What can hang from each mark:
Q713: Q464
Q916: Q249
Q637: Q259 Q558
Q237: Q249 Q624
Q471: Q594
Q259: Q364 Q624 Q637 Q773
Q594: Q237 Q471
Q464: Q249 Q317
Q558: Q637
Q773: Q259 Q464
Q624: Q237 Q259

Every row comes from one small tree of marks. The marks that hang from a mark follow it in brackets, in the order of their numbers. Every link used is in the known rows. Which tree was each row made from?
In the rows, zero is written as 128.
Known rows:
Q259(Q364 Q624(Q237(Q249)) Q637(Q558) Q773(Q464)): [138 143 102 189 137  76 108 124 125 101 152 121  77 164 153 129 179 131
 170 162 164 131 158 107 146 114 137]
Q773(Q259(Q364 Q624 Q637(Q558)) Q464(Q317)): [176 158 191 160 127  77  62 102 114  78 120 138 155 147 175 133 153 130
 145 188 137 157 155 123 107 123 130]
Q471(Q594(Q237(Q249 Q624(Q259(Q364 Q637 Q773))))): [120 139  71 170 151 114 142 142 139 161 105 103  91 141 162 146  63 112
 103  84 127 136 126  71 156 171 122]
Q464(Q249 Q317): [109 136 129  47 109 184 139 123 119 156  74 142 195  70  82 124 108 117
  86 112  82 129 101 176  81 144  97]
Q237(Q249 Q624(Q259(Q364 Q637))): [ 94 102  97 131 128 138 159 129 146 178  75  96  75  99 101 156  62 123
  98 107 148 146 162 100 136 155 120]
Q624(Q237(Q249) Q259(Q364 Q637(Q558) Q773(Q464))): [125 134 141 171 158  82 108 137 125 120 144 127  90 152 141 144 153 147
 147 143 136 140 143 100 123 141 135]
Q471(Q594(Q237(Q249 Q624(Q259)))): [ 72 120  63 106 165 168 196 144 185 218 118  90  98 123  83 174  39 102
  57  64  87 121  90 116 136 162 158]
Q637(Q259 Q558): [138  80 167  86 108 177 153 142 157 115 181 148 161 142 120 115 124 127
 114  99 135 107  91 181 126  89 130]
Q594(Q237(Q249 Q624(Q259(Q364 Q637))) Q471): [ 77 104  82 136 163 111 167 144 183 201  95  90  71 135 134 162  73 132
  56  75 100 130 154  87 176 131 154]
Q916(Q249): [ 66 120 120  69 115 190 172 112 152 199 113 116 121 118 101 132  93 118
  90  93 101  98 126 150 141 108 135]
Q624(Q237(Q249) Q259): [ 45 118 109  72 138 163 181 144 157 209 115 118  91  84  37 156  91 134
  89  91  94 131 118 143 109 142 138]
Q259(Q364 Q624 Q637(Q558)): [152 109 121 129  90 116 121 123 114  88 129 144 136 129 164 106 137 121
 131 151 158 125 160 151 148  92  86]
Q471(Q594(Q237)): [ 98 143  90  62 132 170 174 145 162 178 154 138 158 130 120 129  70  98
  74  75  79 112  94 158 125 128 116]
Q259(Q624): [110 126 107  68 100 168 162 118 118 155 114 121 137  97 100 119 113 116
 121 128 120 121 134 168 140 108 122]
Q558(Q637(Q259)): [114  92 163  78  91 164 156 140 144 131 134 146 155 100 107  96  81 129
 100  98 132 152 107 134 105 107 128]
Q259(Q364 Q624(Q237) Q637(Q558) Q773(Q464(Q317))): [155 169 147 184 126  68  73 123  96  71 135 157 133 142 157 111 195 122
 161 178 129 155 127 112 108 115  97]
Q259(Q624(Q237(Q249)) Q773(Q464)): [ 96 159  90 128 148 128 151 120 131 169 138  99  76 133  86 142 153 127
 161 142 125 127 131 124 137 130 172]
Q637(Q259(Q364 Q624(Q237(Q249)) Q773) Q558): [139 101 140 188 109 129 127 137 140  87 182 144  99 147 133 104 167 136
 165 131 167  93 109 128 163  97 127]
Q471(Q594(Q237(Q249 Q624(Q259(Q637(Q558)))))): [ 98 105  54 131 164 126 172 153 186 172 127  97  97 162 122 174  70 111
  61  64 114 142 100 113 138 141 146]
Q713(Q464): [ 96 108 118  50 114 194 181 138 130 153 112 152 165 105  57 122  90 126
 113 106 113 128 108 168 112 110 104]
Q594(Q237(Q249 Q624(Q259))): [ 62  98  91  96 160 170 189 148 184 222 103  69 100 118  61 185  60 124
  59  81 108 125 116 127 149 146 180]
Q773(Q259(Q364 Q624(Q237) Q637) Q464): [131 171 143 145 135  80  91 113 131 122 146 141 113 132 136 132 146 130
 159 170 139 134 191 108 112 140 128]
Q637(Q259(Q364 Q624 Q773(Q464(Q249))) Q558): [231 115 170 175 123 132  85  97  96  36 169 151 192 155 200  87 194 139
 183 180 151  68 113 142 144 121 134]
Q637(Q259(Q624 Q773) Q558): [174 101 157 130 101 150 125 126 105  74 170 138 154 152 157  96 166 136
 167 129 154 106  91 160 160  84 139]
Q259(Q364 Q624(Q237) Q637(Q558) Q773(Q464(Q249))): [179 152 109 172 133  84  78 117  95  62 147 152 150 147 172 107 206 135
 173 175 144 103 156 124 124 131 102]

Write each row's tree:
[ 74 142  81 114 119 145 161 134 127 169 121 106  77 110  74 132 136 128
 149 115 131 124 128 135 149 120 143]  Q259(Q624(Q237(Q249)) Q773)
[143 125 140 105 111 111 107 124 124 107 131 120 136 149 148 137 140 139
 142 136 152 142 162 152 137 102 139]  Q773(Q259(Q624 Q637(Q558)))
[213 153 175 162 115 133  77  88  78  63 112 160 205 110 178  80 175 132
 168 182 122 106  98 126 111 145 116]  Q637(Q259(Q364 Q624 Q773(Q464(Q249 Q317))))
[166 164 141 139 133 131  96 109 103  94 130 160 186 110 116  97 197 134
 159 153 100 117  77 134  88 144 130]  Q637(Q259(Q624(Q237) Q773(Q464(Q249 Q317))))
[203 145 188 173 100 112  72  95  77  48  91 161 205  98 179  67 154 135
 152 185 125 141 104  90  94 143 118]  Q558(Q637(Q259(Q364 Q624 Q773(Q464(Q249 Q317)))))
[106 106 115 145 103 149 158 128 162 139 154 147  97 105  94 107 126 125
 130 123 148  99 126 132 142 111 116]  Q637(Q259(Q364 Q624(Q237(Q249))))
[ 78 133  66  74 140 173 193 145 183 204 138 112 123 133 106 146  60 102
  69  65  91 117  98 148 136 132 142]  Q471(Q594(Q237(Q249)))
[189 151 162 147 129 104  66 114  86  68 103 151 192 137 185 112 170 129
 142 163 126 138 127 132  95 142  98]  Q259(Q364 Q637(Q558) Q773(Q464(Q249 Q317)))
[108 161 133 148 152  74 100 121 160 135 121 113  96 152  99 168 162 137
 131 150 127 176 138 119  92 124 169]  Q773(Q259(Q624(Q237(Q249)) Q637(Q558)) Q464(Q317))
[134 166  96 112 143 135 120 112 101 128 132 130 152 115 108 120 181 129
 165 155 104  97 128 142 114 148 139]  Q259(Q624(Q237) Q773(Q464(Q249)))
[109 113 145 121 120 110 121 152 132 116 144 167 128 110 118 126 127 135
 106 122 119 129 141 137 108 123  75]  Q624(Q237 Q259(Q364 Q637(Q558)))
[122 144  82 155 147  86 127 128 131 124 147 106  75 168 125 141 184 135
 163 141 154 148 140 121 139 108 160]  Q259(Q624(Q237(Q249)) Q637(Q558) Q773(Q464))
[ 89 102 121 133 129 110 139 151 152 143 128 141  91 116 101 144 118 139
  99 111 132 134 146 126 119 126 100]  Q624(Q237(Q249) Q259(Q364 Q637(Q558)))
[115 128 113 109 132 134 136 136  98 154  87 103 110 113 116 141  98 130
 134 101 137 159 136 111 134 151 125]  Q237(Q624(Q259(Q637 Q773)))
[136 111  99  95 101 126 138 127 119 111 124 129 136 134 137 119 143 125
 124 128 146 142 141 167 141  85 112]  Q259(Q624 Q637(Q558))
[ 93 135 115 112 100 146 148 130 129 142 140 152 118  87  90 111 124 111
 125 142 119 101 146 147 130 118  87]  Q259(Q364 Q624(Q237))
[113 114 139 180  89 118 131 136 128 104 134 143  92 105 121  86 124 137
 150 130 162 137 126  80 140 115 125]  Q558(Q637(Q259(Q364 Q624(Q237(Q249)) Q773)))
[167 140 138 144 163 109  87 119  95 103  78 115 169 134 136 153 155 134
 126 141 110 157 101 114  87 167 138]  Q237(Q624(Q259(Q637(Q558) Q773(Q464(Q249 Q317)))))
[118 122 155 136 126 159 134 131 101 146 109 112 116  99 116 136  85 119
 137 127 127 114 133 110 145 159 116]  Q237(Q624(Q259(Q364 Q773)))
[128 145 126  86 106 119 117 115 114 139 104 118 132 120 134 129 117 136
 142 132 144 151 173 141 132 123 135]  Q773(Q259(Q624 Q637))
[182 140 131 113 143 101  84  99 119  92 127 117 172 156 164 142 172 144
 151 165 139 121 165 149 113 134 160]  Q773(Q259(Q624 Q637(Q558)) Q464(Q249))
[177 127 174 192 130 110  98 124 123  59 213 161 136 165 160  96 195 130
 184 169 149  89 108 127 141 103 131]  Q637(Q259(Q364 Q624(Q237) Q773(Q464)) Q558)
[125 118 160  82 120 126 113 139 141 127 143 123 140 151 135 147 115 139
 126 109 144 146 156 157 119 113 137]  Q773(Q259(Q637(Q558)))
[ 41 100  64  90 166 163 208 151 216 236 127  67  68 146  82 177  71 116
  52  52  90 113 123 128 178 110 194]  Q594(Q237(Q249 Q624) Q471)
[116 104  75 165 155 116 154 150 180 151 131 113  98 158 148 163  65 107
  68  84 126 126 118  98 145 147 121]  Q471(Q594(Q237(Q249 Q624(Q259(Q364 Q637(Q558))))))
[155 138 139 111 139 112 112 129 109 109 152 118 137 173 164 128 156 132
 155 133 145 150 135 144 126 111 144]  Q259(Q637(Q558) Q773(Q464))
[162 148 160 172 126 119 107 116 114  91 186 159 132 135 146  89 174 130
 184 164 140  97 120 116 135 123 127]  Q637(Q259(Q364 Q624(Q237) Q773(Q464)))
[ 91 118 110 121 138 109 135 155 126 144 124 119  88 135 102 147 140 150
 128  94 131 153 123 125 127 126 131]  Q624(Q237(Q249) Q259(Q637(Q558) Q773))
[149 166 207 127 138 130  95 110  77 124  96 141 165  97 141 121 121 130
 137 168  85 145 107 115  99 160 120]  Q624(Q259(Q364 Q773(Q464(Q317))))
[100 107 144 113 125 171 156 130 133 166 109 119 119  85  89 145  66 111
 101 123 118 112 137 125 127 155 111]  Q237(Q624(Q259(Q364)))
[159 116 170 133 112 111  97 136  81  87 122 144 145 132 178 112 132 144
 144 133 140 136 141 128 140 124  92]  Q624(Q259(Q364 Q637(Q558) Q773))
[196 150 181 149 140  94  58 110  69  65  85 154 200 122 186 116 168 144
 138 170 105 142 118 119  89 160 100]  Q624(Q259(Q364 Q637(Q558) Q773(Q464(Q249 Q317))))
[167 124 204 150 111 127 107 123 111  87 154 148 154 131 171  82 113 132
 155 148 147 139 124  92 116 128 138]  Q558(Q637(Q259(Q364 Q773(Q464))))
[127  97 123 172 132 118 128 139 123 126 103  94  77 141 140 155 102 132
 133 116 168 140 147  97 157 141 131]  Q237(Q249 Q624(Q259(Q364 Q637(Q558) Q773)))
